Each row was made from one path, in order. Every step used is in the known rows, and no mark comes twice. Write each row's path.
Known rows:
d x v a f: [-10  11   8   3 -11   0  42  -3 -27   1  -2  11  21  12  56 -12  -5 -18
  -2   0   7   5   9 -15   9 -18   4 -22  16  13 -20  14]
v a q: [ -1 -23  -9   6  -5  -4  26  23   6  -1  -6  18  -9   0  16   0  10  -9
   3   8   0   5   4   3   7  -3  -5 -33  13  -3   0  21]
m f: [ -3  14 -14  -5  11  -6   9 -16   5   5  -3   9   3   9   1   2   2   0
   5  -4  -7   3   8  -8  -5   6   9   0  21   6 -12  21]
t q m: [ -5   6 -32 -10  16 -21   0 -29  -3   9   2   3  11   4  -4   1  22 -23
   8  -7   5   9 -24  17  -1   6  11  -4 -23   9   9  -5]
v a b: [ -1 -17   8  -1 -21   0  16   6   5  -7   3   0   7   4  25  -2  -8  10
 -10  11  -6  -9  -4 -12  17 -12  -6 -18  33  18 -13  28]
b a: [ -4   1 -11   6  -7  -6  21  15  -3  -3   1  -2  -9   3   4  -6  -3  -2
  -1  11   0  -2  -1  -2   2   3   1 -15  12 -10  -5  -1]
x f t: [  2   2  -4  -7  -4 -13  16   8   7   3  -1  -1   0  -3  25   1  -2  -3
   7 -14 -14   6   5 -17 -20   4  15  -8  35   1  -9 -25]
q m f a: [ -5  45 -20  -7  13 -14  19 -58  12  -1   0 -13   5   7  -1   1   1 -25
  11   7  -4  -8  -1   1  -7   6   9 -10 -14  25 -23  24]
d x v a q t f m: [ -5 -21 -13 -12  -5   0  49  -1 -12  10 -10  12  14   7   2  -9   6 -57
  11  12  -2  11 -15   9  -8 -12   2 -27  28   2 -24  25]
q m: [  1  18 -19  -5   5 -12   3 -44   1   5   1  -6   8   3   0   0   9 -18
  12   2   2   6  -7   5   6   6   7 -10  -7  10   0  13]
m f t q: [ -6  -6 -29 -13  26 -19  -5  11   8   9  -4  13   4   3   6   0  12 -10
   7 -15  -7   4 -11   0 -21   2  22  11  15  -1  -9 -19]
x v a: [ -4  -1   0   0 -11  -1  31  -7 -11  -8   0   1   3   7  17  -7  -2  -1
  -6   6   1   7   2  -9  12  -8  -5 -41  30  -1 -12  34]
k f t q x v: [ -4   5 -17 -10  -2 -16  33   8 -18  -8  -4  19   8   1  -3  -9   3   1
  -9   1  -4   2 -12 -11 -33  12   1  -2   5 -12 -13  -9]
q m f: [ -3  30 -32  -9  16 -17  13 -56   7  10  -2   3   9  12   2   2  11 -16
  17  -3  -4   8   3  -3  -1  12  15 -10  14  14 -12  32]
z q m f a v: [-12  34 -11  -8  10 -12  31 -58  11 -15   0  11  15  13   4   0  -2  -3
   3   9   9  -7 -13  15   0  -2   8 -31 -13  39 -20  25]
q x f: [ -1  19  -1  -4 -20 -11  52  -2  -5 -13   3  16   2   1   6   2  -2   5
 -15 -13 -16  10  -1 -10 -23  25  -4  -9  19   4  -2  -8]
f t: [  4  -3  -5  -4   4  -5  -8   9  10   1  -4  -3  -2  -5  11  -2  -4  -5
  10   0  -6  -2   0  -9  -8  -2  13   5  17  -5 -10 -20]
d x v a q t: [ -3 -23  25   0   3   1  46  -6 -14  11  -2  33  12  15  12  -6  12 -32
   9   5  -5   5  -6   2   4 -18   2 -40   2  -2   0  24]
t q x f m: [ -6   1 -33 -18 -15 -17  40  10  -4  -8   0  14   2  -1   4   2   8 -29
 -12 -21 -11  15 -28  14 -28  27   4   6  12  14  -5 -26]
v a f t q m: [ -6   9 -43  -9  10 -26  14  -7   6   9  -4   5  15   3  40  -3  17 -28
  11  -5   6  16 -19   5  -3  -2  30  -9  12  10 -15 -22]
k f t q: [ -5 -15 -28  -9  14 -18  -5  42   2   8  -6   8   3  -4   4  -2   7  -7
   1  -6   2   0 -15  -2 -31  -5  17  13   4 -17  -7 -25]
z q m f t: [ -4  20 -43 -14  23 -23   3 -41  17   2  -5  22   8   9   6   3  12 -11
  17  -8  -4   6   5  -8 -11  11  28 -19  15  13 -18   4]
k f t: [  2  -1 -16  -4   3  -9   0  29   7   4  -8  -2   0  -5   9  -3  -8  -2
   7   6  -1  -4   5 -18 -25  -5  15   6  25 -17 -19  -8]
z q t f a b: [ -9   0  13  -7  -6  -2  24 -17  14  -8   2   7  17   7 -14   1  -3   7
 -12  18  -6 -22  -5  -3 -13 -12  -2 -14 -17  25 -25  -2]
m f t q x d: [ -6   2 -28 -16  12 -14  -1 -12 -13  -4  -3  25  11   8  -1 -10   5 -25
  -1  -6 -17  10  -8  -9 -23  17   9  12  12  -3  -6 -16]
d x f: [ -6   6  14  -4  -6  -8  30  -3 -20   3   3   9  15   5  25  -2  -4 -22
  -2 -23  -9   3   1 -11 -13  -3  -1 -12   7   8   6   5]
v a f: [ -6   8  -9   5 -11  -2  28  21   0   0  -4   7   8   5  45  -3  -2  -2
  -5   3   6  10   8  -7   6  -8  13  -9  26   8 -21  -3]
g q t f: [ -6   1  -1  -8  16  -9  19   7  -1  10  -6   5  10  10 -22   8  10   1
   1  10  -1  15 -19   7 -12   2   4   0  11   0 -18  -9]
v a: [ -2  -5  -7   2  -8  -1  20  17   4  -9  -1   2  -1   1  13  -2  -4  -3
  -7   3   2   8  -4   0   9  -6   1 -25  28  -5  -9  22]
d x: [ -4  -2  15  -1   4   2   5  -2 -19   1   0   8  13   2  10  -6  -6 -25
   1  -8   2  -6  -5   1   1 -12  -4   3 -14   2   5  10]
a q: [  2 -19  -4   4   1  -3   8   8   3   6  -5  16  -8  -1   5   2  14  -6
  10   5  -1  -2   7   2  -1   3  -6  -9 -11   0   8   2]
m f a: [ -6  30  -4  -3   9  -5  17 -22  10  -5  -1 -10  -2   5  -2   1  -7 -10
   1   5  -5 -13   5  -3 -12   0   2  -2 -10  16 -22  13]

Write each row's path:
[ -3   8 -17   4  -6 -11  18  25   5   5  -5   0   0   1  44  -8  -5  -4
  10  10   0   0   9 -17  -7  -1  24   5  27  -1 -27 -43] | b a f t
[-10  34 -29 -11  22 -21  16 -45   8   2   1  -6   7   8  -4   1  11 -29
   7  -2  -2  -5 -15  11 -14   5  11  -5 -28  23 -16   9] | t q m f a
[ -7  12 -37 -11   8 -26  23 -25  -6   9  -2   5  19   8  42  -7  18 -27
  12  -3   6  15 -14  -3   0  -4  25 -22  13  14 -18 -13] | x v a f t q m
[ -4   9 -29 -12  11 -20  23   8   4  -8  -4  27   4   0  -5  -1   7  -5
  -5 -11 -14   6 -18   2 -30  23  13  18  12  -4 -11 -22] | m f t q x
[ -2  -6 -30  -9 -29 -11  64  18   4 -12  -6  21  -8  -1  20   2   5 -31
  -7  -6 -13  17 -12   5 -16  25  -2 -24  36  12 -14   5] | v a q x f m
[ -8  12 -46  -6  11 -30  14  -8   1  13  -2   2  10   5  33  -6  18 -27
  16   0   5   9 -16   4  -7   5  30  -2   0   6 -12 -39] | b a f t q m
[ -5   6   9  -2 -16  -1  15 -12   7  -7   1 -24  11  -4   1  -3 -13   6
  -8  23  -7 -26  -1 -12  -7 -10 -13   2  -2  25 -28  10] | t f a b
[ -4  28  -4  -9  -3 -12  17 -61  12   0   4 -14  13   9  12   0  -3 -10
   6  13 -11 -23  -2 -12   3  -1   2  -6  -6  44 -25  30] | q m f a b
[ -6  -7 -21  -6  13 -15  -5  28   2  10  -4  11  10  -1  32  -2  12  -8
   4 -11   2   5  -9   0 -17  -4  25  21  -2   4 -10 -55] | a f t q
[  1   7 -41  -8  14 -23  23 -23  20   8 -10  14   0   5  25   0  13 -25
  26   4  -9   9   5 -10  -3   6  23 -28  43   6 -22  25] | v a q m f t
[ -3 -17 -18 -10  16 -14 -12  24   4   4  -2   7   1  -4   5  -1  11  -9
   3 -12  -2   3 -18   7 -16  -2  16  11  -2  -6   1 -36] | f t q
[ -5   8 -20  -6  -1 -16  23  22   0  -7  -4  24   9  -3  19  -4   7  -4
  -8  -7  -5   7 -16   2 -27  17  15  27  -3   1 -13 -54] | a f t q x
[  0 -21   6   6   4  -6  35  13   7  13  -1  26  -7  11  -6  -1  15 -16
  12  15  -7   4  -3   8  -4  -1   8 -22  -2 -12   2 -11] | b a q t
[ -2 -18  -9   0   1  -4  41  19  11   9  -8  17   5   4 -11   0  12 -13
   4  18  -5  14  -2   4 -12  -8   4 -25  31 -16 -15  16] | v a q t f
[  1   8  -7   0   1  -7   1  13   7   8  -6   1   7  -1  41  -3  -2  -3
  11   0  -1   1  10 -15  -9  -4  24  16  18   7 -22 -41] | a f t
[-11  25  14  -3 -19  -8  63 -16   2 -34   3  21   9   4   8   0 -12  13
 -22   0  -1  -5 -15  10 -19   9  -7 -31 -10  31 -11  -6] | z q x f a v
[ -5  -4 -22 -17   8  -6  13   7   3  10  -9  -4   6   7 -18   7   8 -29
   5  10   0  16 -31  18 -12   7   8   8  17  12 -27 -14] | g q t f m
[ -3   4  23  -4 -10   1  22 -16  12   0   2 -15  16   3  -8  -1  -9  -1
  -6  25 -11 -21  -7  -7 -10 -15  -4   2  -2  21 -28   2] | q t f a b
[ -8 -10 -26  -5   7 -16  10  40   4   5  -5  12   8   0  42  -3  10 -11
  -1  -8   4  10 -13   0 -12  -9  26   3  18   1 -16 -40] | v a f t q
[ -6   0 -24  -8 -10 -16  51  27 -11 -15  -5  19   6   1  12 -10  -2  -2
 -15   4  -2   8 -15 -12 -22   4   2 -26  34 -18 -22  12] | k f t q x v a
[ -2 -23 -30 -10  -5  -3  35  20  14   8 -11   7   1   1  -8  -1   9 -40
   8  16  -3  17 -16  16 -10  -2   8 -16  37  -2 -26   9] | v a q t f m
[ -8  13 -18  -3 -10 -18  49   6 -20  -7  -2  20   7   6  25 -13   5  -2
  -6   5  -4   4  -8 -11 -19  16   8  -5   8  -1 -19 -37] | b a f t q x v
[  1   9 -18  -8  15 -11  -1  -5  14   6  -6   4   1   2  12   0  -2  -4
  14  -5 -11   1   7 -15 -13   4  21   6  36   1 -21  -2] | m f t
[ -2   4   1   0  -9   1  15 -20 -13 -14  -2  14  -2   2  -4  -9   0 -29
  -2  17 -11  -6   6  -4 -12  13 -19  -5 -32   6  -1  -3] | f a q x d
[  0  10 -44  -5  15 -27  23 -24  16  12  -8  10  -5   6  18  -3  13 -24
  31  10 -10   2   7 -11  -7  14  23 -23  30   2 -19   9] | b a q m f t
[ -3  19  22  -4 -32  -8  47 -18   3 -19   7  -3   8   1  17   0 -13   7
 -19   4 -21 -21  -3 -17 -15  10 -14  -6  -3  34 -17  -1] | q x f a b
[ -3 -20 -25 -11  -8  -2  43   0   2   9 -10   6   5   6  -4  -5  11 -39
   9  19  -2  15 -11   8  -8  -3   4 -29  39   1 -29  19] | x v a q t f m
[ -6  13 -32  -8  11 -15   5 -43   4  -5   1  21   9   8  -7   4  17  -9
   4  -5   9   6  -4  10   3  10   9 -30 -25  15   4   8] | z q m
